Each row was made from one walk, in order. Every step used is in the known rows, and no mark comes twice. Write each row's walk.
Known rows
rigud dupu febal bavuzur: 17  -8  -17  -13  16  43  -37  -29  40  52  -9  14  8  14  -19  45  -38  -36  11  -40  -48  24  27  -25
zivi febal tudon: 28  -38  -11  -15  22  -19  30  7  -8  -9  0  -46  28  8  16  -13  29  -10  -27  -41  -31  32  14  28
mogoz zegobor tudon: -1  28  11  -18  -1  -47  37  32  -47  15  9  -5  17  -4  34  23  -6  -31  51  5  5  -20  -43  25
mogoz zegobor tudon rigud dupu: -27  43  -6  -19  -32  -21  22  5  -70  49  -1  13  -37  -6  4  33  -5  -18  32  11  46  -24  -11  12
dupu rigud: 8  17  -14  50  23  -44  -13  24  9  -23  -7  -17  1  -16  16  -15  -30  8  21  22  25  -18  -31  15
bavuzur febal tudon rigud dupu: 32  -25  7  -12  -7  36  15  -38  -18  -3  -42  12  11  -18  -13  -22  43  9  -41  -12  26  -10  15  43
tudon rigud dupu: -4  20  -14  16  -5  -1  -10  -10  -23  23  -31  6  -30  33  -6  1  -48  22  0  10  41  -31  30  2
tudon rigud: 0  15  -9  20  2  -6  -17  14  -13  -23  -19  -16  -14  43  35  -36  -33  28  -9  7  36  -17  -3  23
tudon febal dupu: 9  -19  27  4  5  2  54  -17  24  -7  32  17  -15  59  -5  -17  -27  34  -16  -24  -41  -31  28  -23
zivi febal dupu rigud tudon zegobor: -37  -21  7  -1  -19  -11  3  24  -16  -3  32  -10  -56  -49  6  -2  54  -15  -41  29  -2  37  28  -26
zivi febal tudon rigud: 6  -29  -23  -10  0  3  9  3  -20  -19  -3  -51  -13  17  26  -41  40  8  -54  -38  3  42  8  34
mogoz zegobor dupu febal: -15  33  -22  5  20  -37  9  28  25  6  29  -15  8  10  -37  13  23  -43  25  -16  36  -7  -14  -28
febal bavuzur: 29  0  -4  8  9  9  -27  4  13  30  -21  15  27  31  44  4  -53  -15  16  -21  -48  5  7  25
febal dupu rigud tudon: -19  17  -1  5  13  -30  18  22  -17  -9  -26  38  -5  -55  -4  -2  10  20  -11  13  19  -15  -6  27
bavuzur febal mavi: 43  -37  16  17  -6  45  29  -20  39  -34  21  6  61  17  11  -63  8  4  10  11  -35  -3  -14  32
mogoz zegobor dupu rigud tudon: -35  58  -12  19  -6  -67  -7  32  -40  4  -20  30  2  -79  -30  18  38  -16  33  33  75  -15  -26  15
zegobor mogoz: 29  20  -38  -10  26  -53  -20  26  -4  31  -24  -21  18  70  -12  -7  -47  8  23  14  33  -31  -21  21
mavi febal: 29  -25  3  33  25  2  14  15  34  -39  11  -23  21  28  15  8  -41  15  9  -17  -17  -19  11  17
mogoz zegobor: 21  15  18  8  35  -49  23  28  -19  2  -10  4  -16  21  24  0  -16  -34  48  -2  27  -18  -4  15
tudon zegobor dupu febal: -23  17  -26  14  -5  -10  -22  29  29  -6  37  -49  23  30  -16  7  20  -9  -9  38  4  4  16  -74
zivi febal: 10  -24  6  7  8  -21  -5  11  11  -16  23  -40  6  30  9  -18  -25  -13  -4  -20  -21  9  10  11
mavi febal zivi: 36  -31  -5  25  40  4  50  -8  78  -15  20  -7  32  29  40  -8  -17  4  -13  -21  -10  -12  9  15
rigud dupu febal: 9  -7  -6  -9  32  4  -8  -13  28  8  -6  -11  10  16  -38  29  -29  -13  14  -16  0  -8  20  -33
zegobor tudon rigud dupu: -26  34  -20  -15  -45  -1  1  -6  -53  36  -11  -3  4  6  2  22  -35  27  8  17  19  -31  -7  13
bavuzur febal: 42  -27  40  12  9  13  -6  -5  23  -44  -3  3  43  9  9  -41  -3  -7  -4  5  -1  -32  -15  39

Write each row's walk
9  -28  53  -33  -28  59  -36  -48  -16  -7  -31  39  15  5  24  14  -9  27  0  -27  -69  29  24  1 -> rigud tudon febal bavuzur
9  -14  -31  1  16  40  26  -28  42  19  17  -11  29  26  -37  4  -15  -3  28  -13  -35  19  21  -38 -> rigud dupu febal mavi
-33  9  -15  -26  -33  45  -63  8  4  22  -4  0  33  -19  2  36  42  -22  -19  16  -35  47  27  -54 -> rigud tudon zegobor dupu febal bavuzur
25  -17  -23  -25  45  4  27  -18  10  12  -33  -17  32  -8  -30  36  23  -10  -9  -39  -11  17  24  -17 -> rigud dupu febal tudon
-1  -3  16  34  2  -11  40  -11  33  -15  42  8  -39  12  -15  -23  -13  33  -18  -3  -16  -21  0  -24 -> tudon febal dupu rigud
18  -15  -9  -7  26  38  -42  -3  50  3  -2  -8  21  26  24  7  -24  -29  2  -46  -52  33  -5  -7 -> dupu febal bavuzur
-37  19  -25  -29  -33  32  -13  -14  -17  9  10  -24  -3  0  -16  25  -6  11  -8  -3  16  -1  -17  -15 -> zegobor tudon rigud dupu febal
1  -16  35  -2  -2  8  10  -4  9  -38  -10  51  9  -80  -18  -27  50  5  -35  15  18  -22  -24  49 -> bavuzur febal dupu rigud tudon
-6  -1  -28  -11  -7  65  -57  -33  28  42  -13  8  -36  23  -7  16  -27  -18  -17  -37  -11  30  23  -18 -> tudon rigud dupu febal bavuzur
22  14  -27  -9  10  -42  -27  39  -15  38  -14  -41  -10  79  13  -3  -22  -1  15  57  31  -10  1  -29 -> tudon zegobor mogoz
-11  14  11  14  10  -27  -28  13  -29  -39  -46  12  14  -62  8  1  3  20  14  30  31  -3  -24  27 -> dupu rigud tudon
-29  18  19  1  -25  -28  71  5  -14  13  70  12  -49  -26  -5  8  27  -4  13  -1  -8  -16  -39  -13 -> mogoz zegobor tudon febal dupu rigud
-38  35  26  12  -31  -29  -1  -10  -27  -18  9  27  -21  -57  -46  12  45  9  22  22  44  -8  -12  -22 -> mogoz zegobor dupu rigud tudon febal
-10  -11  -22  29  10  -38  26  24  33  7  55  -17  -39  -11  -13  -24  -2  -17  -28  -15  -6  4  -3  11 -> zivi febal dupu rigud
-11  -23  49  -33  -10  19  40  -26  -17  -22  -7  41  -5  14  -12  -3  7  46  -24  -15  -36  -16  34  -11 -> rigud tudon febal dupu
-13  -16  22  14  -31  43  11  -39  -3  -49  10  11  12  -31  -2  -34  22  58  14  20  -31  30  -11  -14 -> dupu rigud tudon febal mavi
-8  -24  43  3  -16  20  4  9  -7  -35  5  33  -19  -73  6  -24  75  -7  -39  54  16  -2  2  -1 -> bavuzur febal dupu rigud tudon zegobor
-30  21  -18  -45  -33  51  -24  -18  -19  73  16  14  -44  -13  4  51  12  -55  12  -34  -3  33  -18  -12 -> mogoz zegobor tudon rigud dupu febal bavuzur
-15  21  -20  -9  -2  -40  -58  34  -43  12  -39  -21  -20  -15  0  8  21  10  10  78  62  10  -22  -16 -> dupu rigud tudon zegobor mogoz
-6  -15  37  0  -30  47  -50  -41  -4  -16  -21  33  -13  -41  15  8  1  23  -3  -9  -43  35  -7  -2 -> dupu rigud tudon febal bavuzur
